Each row comes from the steps of one path. Every step used is in the known rows, and no mark comes twice. Write the path behind each row, first mark first.
Known rows:
A > T > Y > Q > M > P > L: [-1.06, -0.70, -0.10, -1.75, -1.03, -1.92,  0.01, -2.11, -0.79, -1.92,
 -0.31, -0.23, -1.23, -0.24,  4.95,  0.68,  1.98, -2.51, -4.62,  0.09,
 -1.78, -0.54]
Q > L > T > Y: [-0.88,  0.55,  1.56, -0.95, -0.77, -0.26, -0.79, -1.36,  0.79, -0.62,
  1.32,  1.34, -1.22,  0.13,  1.32, -0.05,  2.35, -2.57, -1.33, -1.86,
 -1.44, -0.23]
P > L > G > Y > Q: [-1.97, -0.40,  0.51, -1.12, -0.05, -1.61,  0.63, -0.51,  2.52, -1.62,
  0.81, -0.81,  1.56, -1.50,  2.48,  1.72,  1.75, -2.40, -3.61,  0.86,
 -1.86, -0.23]
Q > M: [-0.29,  0.01,  0.90, -0.76, -0.01, -0.87,  0.28, -1.38, -1.75, -0.67,
 -0.73,  0.89, -1.81,  0.10,  1.84,  1.49,  1.28, -1.00,  0.94, -0.62,
 -0.74, -1.11]
G > L: [-0.69, -0.21,  1.71, -0.82,  0.30, -0.40, -1.16, -1.27,  0.71, -0.70,
  1.02,  1.54,  0.45, -1.47,  0.56,  0.88,  1.70, -2.41,  0.33,  0.88,
 -0.78, -1.13]
A > T: [-0.37, -0.32,  0.55, -1.34, -0.14, -0.20, -0.07, -1.41, -0.68,  0.34,
  0.83,  0.54, -2.46, -0.82,  0.84,  0.92,  0.64, -1.02, -1.27, -0.04,
 -0.79,  0.32]
B > Y > Q > M > P: [-2.31, -0.48, -0.05, -1.40, -0.55, -3.64, -0.47, -1.26, -1.24, -2.58,
 -0.70, -0.49, -2.32,  1.37,  4.28,  0.94,  2.17, -0.74, -3.78, -0.01,
 -0.28, -1.30]
Q > M > P: [-0.47, -0.09,  1.50, -1.12, -0.03, -2.69,  0.24, -1.62, -1.98, -1.25,
 -0.80,  1.21,  0.79,  0.54,  2.94,  0.57,  1.60, -0.57, -0.12,  0.09,
 -0.60, -1.44]
P > L > G > Y: [-1.35,  0.32,  2.30, -0.92,  0.22, -1.97, -0.19, -0.09,  2.16, -0.62,
  1.14,  0.41,  2.55, -1.47,  1.68,  1.53,  1.30, -2.15, -1.25,  1.44,
 -1.29,  0.06]
T > Y > B: [-1.19,  0.43, -0.50, -1.18,  0.22, -1.21,  0.30,  0.16,  0.45, -0.21,
  0.34, -0.06, -2.41, -1.64,  3.32,  0.08,  1.13, -1.17, -0.43, -1.87,
 -0.66, -0.99]
Y > Q: [-1.40, -0.82, -0.68, -1.09, -0.11, -1.08,  0.77, -1.44,  0.24, -1.30,
  0.06, -0.35, -1.35, -0.75,  0.63,  1.10,  1.78, -1.21, -2.26, -1.29,
 -0.78, -0.92]
M > Q > L: [ 0.01, -0.57,  0.38, -1.02, -0.94, -2.71, -0.29, -2.92,  0.84, -2.31,
  0.99,  2.11,  0.91, -1.05,  2.22,  0.38,  3.29, -3.48,  0.20, -0.05,
 -0.82, -1.35]
P > L > T > Y > B: [-0.63,  0.62,  0.77, -0.95,  1.20,  0.43,  0.12, -0.01,  2.17,  0.84,
  0.77,  0.47, -0.96, -2.26,  2.94,  0.24,  1.29, -2.55, -1.29, -1.64,
 -1.27, -0.44]
Q > M > P > L > T > Y > B > S: [-1.27,  0.35,  0.00, -1.19,  0.95, -0.99, -0.90, -0.87, -1.28, -0.10,
 -0.35, -0.01, -1.85, -1.09,  5.48, -0.10,  1.68, -1.94, -3.22, -1.61,
 -0.57, -0.67]
Q > M > P > L > G > Y > B: [-0.97,  0.61,  1.05, -1.14,  1.66, -3.21,  0.87,  0.25,  1.27, -1.31,
 -0.58,  0.07,  2.85, -1.02,  7.52,  0.86,  1.23, -1.91, -0.42,  1.43,
 -1.59, -1.55]
M > Q > L > T > Y > B > S: [-1.32, -0.22, -2.12, -1.28, -0.56, -1.10, -1.29, -1.94,  0.26, -1.26,
  1.15,  0.24, -3.44, -1.66,  4.87, -0.43,  3.12, -3.53, -2.98, -2.35,
 -0.80, -0.37]
P > L > G > Y > Q > M: [-1.72, -0.23,  0.35, -0.86, -0.02, -1.76,  0.70, -0.82,  1.02, -2.43,
 -0.24, -0.79,  0.26, -0.50,  4.25,  2.37,  1.82, -2.56, -2.68,  0.84,
 -2.18, -0.80]
P > L > T: [-0.15,  0.04,  2.37, -0.72,  1.06,  0.63, -0.08, -1.34,  1.41,  0.59,
  0.89,  1.49,  1.15, -1.35, -0.29,  1.02,  1.48, -2.11, -1.08, -0.56,
 -1.00,  0.04]
M > Q: [-0.21, -0.88,  0.11, -1.36, -1.06, -2.41,  0.02, -2.17, -0.04, -1.29,
  0.85,  1.00,  0.56, -1.20,  1.43,  0.85,  2.10, -1.78, -0.35, -0.27,
 -0.61, -0.56]
A > T > Y > Q > L > G: [-2.02, -0.39,  0.34, -1.48, -0.66, -1.46,  1.02, -1.89,  1.27, -1.90,
  1.53, -0.88, -1.79,  0.05,  4.02,  0.22,  2.29, -2.55, -4.26, -0.85,
 -2.56,  0.02]
Q > L > G: [-0.94,  0.26,  2.74, -0.69,  1.04, -2.27,  0.92, -1.63,  1.61, -1.22,
  1.10,  1.10,  1.99, -0.24,  1.80,  0.23,  2.32, -2.00,  0.22, -0.26,
 -1.43, -0.95]

Write each row's path:
[-1.83, -0.41,  0.35, -1.53, -0.85, -0.72, -1.07, -1.65, -0.75, -1.96,
  0.25, -0.13, -0.35,  0.72,  4.80,  0.50,  2.34, -2.45, -3.82, -0.24,
 -2.30, -1.28]
G > L > T > Y > Q > M > P
[-1.58, -0.17, -0.60, -1.18, -1.04,  0.27,  0.30, -1.30, -1.16, -1.20,
 -0.22, -0.79, -3.89,  1.04,  2.79,  1.37,  1.76, -1.49, -3.40, -2.54,
 -1.94, -0.28]
L > T > Y > Q > M
[-1.16,  0.36,  2.64, -1.14,  0.16, -3.40,  0.11, -0.72,  0.56, -1.51,
 -0.01,  0.62,  3.76, -0.13,  4.78,  1.28,  1.50, -1.66, -1.31,  1.87,
 -1.47, -0.74]
Q > M > P > L > G > Y
[-0.93, -0.11,  3.80, -1.13,  1.61, -3.27,  1.08, -1.32,  1.70, -0.60,
  1.04,  0.99,  6.06, -1.14,  1.91, -0.03,  1.71, -1.15, -1.19,  0.87,
 -1.19, -0.66]
M > P > L > G
[-1.14, -0.27, -0.42, -1.30, -0.57, -1.05, -0.40, -1.24,  0.13, -1.70,
 -0.60,  0.11,  0.10,  0.12,  4.40,  1.57,  2.03, -2.77, -4.30,  0.60,
 -1.70, -0.70]
G > Y > Q > M > P > L > T
[-1.64, -0.35, -0.26, -1.58, -1.18, -1.67,  0.08, -1.40, -1.41, -1.57,
 -0.40, -0.80, -1.48,  1.46,  4.36,  0.45,  2.04, -1.00, -4.13, -1.72,
 -1.79, -0.60]
L > T > Y > Q > M > P
[-2.08, -0.44,  0.06, -1.30, -0.76,  0.86, -1.36, -1.04,  1.20, -1.08,
  1.42, -0.30, -1.67, -0.70,  1.83,  0.74,  2.11, -2.76, -3.90, -0.82,
 -2.02, -0.25]
G > L > T > Y > Q
[-2.21, -0.26, -0.75, -1.21, -0.63, -1.69,  1.05, -0.44, -0.39, -2.21,
 -0.42, -1.57, -1.55,  0.60,  4.42,  2.29,  1.39, -1.28, -2.49,  0.00,
 -2.04, -0.67]
L > G > Y > Q > M
[-2.43,  0.29, -1.14, -1.11,  0.75, -1.71, -0.21,  0.69,  0.15, -0.07,
  0.44, -1.55, -2.67, -1.79,  4.18,  0.86,  0.67, -0.64, -2.55, -0.34,
 -0.35,  0.10]
L > G > Y > B > S
[-1.33,  0.78,  0.17, -0.85,  1.07, -2.16,  0.68,  0.15,  2.40, -1.23,
  0.60,  0.02,  0.04, -1.31,  5.68,  0.47,  1.71, -2.66,  0.36,  0.19,
 -1.57, -1.25]
Q > L > G > Y > B
[-1.80, -0.28, -0.34, -0.98, -1.27, -1.96, -0.28, -1.98,  0.93, -2.52,
  0.63,  0.26, -1.96, -0.44,  2.11,  0.16,  3.21, -3.11, -2.85, -1.55,
 -1.29, -1.21]
T > Y > Q > L
[-1.37, -0.38, -0.53, -1.26, -0.86, -2.96, -0.57, -1.19,  0.06, -2.63,
 -0.95,  0.27,  0.82, -0.36,  4.44,  1.53,  2.31, -2.74, -3.34,  1.43,
 -1.18, -1.47]
G > Y > Q > M > P > L
[-1.66, -0.17, -1.37, -0.99, -1.49, -1.64, -0.97, -1.36,  1.14, -2.80,
  0.29,  0.29, -2.28, -0.51,  2.79,  1.18,  2.77, -3.38, -2.89,  0.09,
 -1.09, -1.22]
G > Y > Q > L
[-1.95, -0.39,  1.65, -1.32,  0.21, -3.62,  1.37, -1.58,  0.59, -2.49,
 -0.04, -0.70,  2.90,  0.20,  5.11,  0.50,  2.49, -1.81, -3.64, -0.22,
 -2.25, -1.19]
T > Y > Q > M > P > L > G
[-2.41, -0.34, -0.32, -1.50, -0.66, -3.57,  0.65, -0.74, -0.74, -2.45,
 -0.49, -1.35,  0.90,  1.12,  5.87,  1.38,  1.73, -0.78, -3.38,  0.72,
 -1.93, -0.91]
L > G > Y > Q > M > P
[-0.98, -0.35,  0.01, -0.80,  0.47,  0.04,  0.27, -2.07,  1.04, -1.55,
  0.58,  0.41, -1.44, -0.06,  1.61,  0.49,  2.88, -2.87, -2.60, -1.65,
 -1.67, -1.06]
Y > Q > L > T
[-0.53,  0.36,  2.43, -1.20, -0.24, -1.41, -0.55, -1.40, -0.18, -0.64,
  0.12,  1.27,  1.52,  0.30,  3.29,  0.34,  1.82, -1.96, -2.12, -0.65,
 -1.46, -0.50]
Q > M > P > L > T > Y
[-1.22, -0.17,  0.29, -0.94, -0.32,  0.41,  0.20, -1.51,  0.29, -1.23,
 -0.23, -0.15, -1.62, -0.19,  2.63,  1.52,  2.06, -2.82, -3.43, -1.70,
 -2.08, -0.46]
P > L > T > Y > Q > M
[-2.56, -0.36, -0.40, -1.30, -0.75, -1.96,  0.58, -0.28,  1.27, -1.58,
  0.69, -1.54, -0.57, -0.29,  2.59,  1.59,  1.36, -1.03, -3.61,  0.11,
 -1.71, -0.07]
L > G > Y > Q
[-2.05,  0.24, -0.28, -0.83,  1.42, -1.30, -0.33,  0.37,  1.46, -0.02,
  0.66, -0.83, -0.46, -2.95,  4.05,  1.06,  0.95, -2.06, -2.47,  0.28,
 -0.49, -0.07]
P > L > G > Y > B > S
[-2.15, -0.46,  0.97, -1.46,  0.09, -3.58,  0.37, -0.74,  2.22, -1.93,
  0.80, -0.66,  3.97, -0.92,  3.82,  0.77,  2.05, -1.98, -4.28,  1.58,
 -1.65, -0.67]
M > P > L > G > Y > Q
[-0.47,  0.60,  0.92, -1.17,  1.21, -1.26,  0.24, -0.61,  0.33, -0.23,
 -0.40,  0.62,  0.55, -0.95,  6.03, -0.02,  1.57, -2.15, -1.19, -1.20,
 -1.44, -1.27]
Q > M > P > L > T > Y > B
[-2.13, -0.08,  0.22, -0.86, -0.12, -0.75, -0.88, -1.47,  1.32, -1.90,
  0.83,  0.05, -3.71,  0.68,  2.18,  0.60,  2.77, -2.58, -4.31, -1.33,
 -0.86, -0.49]
B > Y > Q > L > T
[-1.75, -0.41,  0.86, -0.80,  0.90, -2.38,  1.66, -2.02,  1.68, -2.36,
  0.73, -0.21,  1.36, -0.25,  2.65,  0.49,  2.79, -2.32, -1.84, -0.86,
 -2.00, -1.34]
Y > Q > L > G
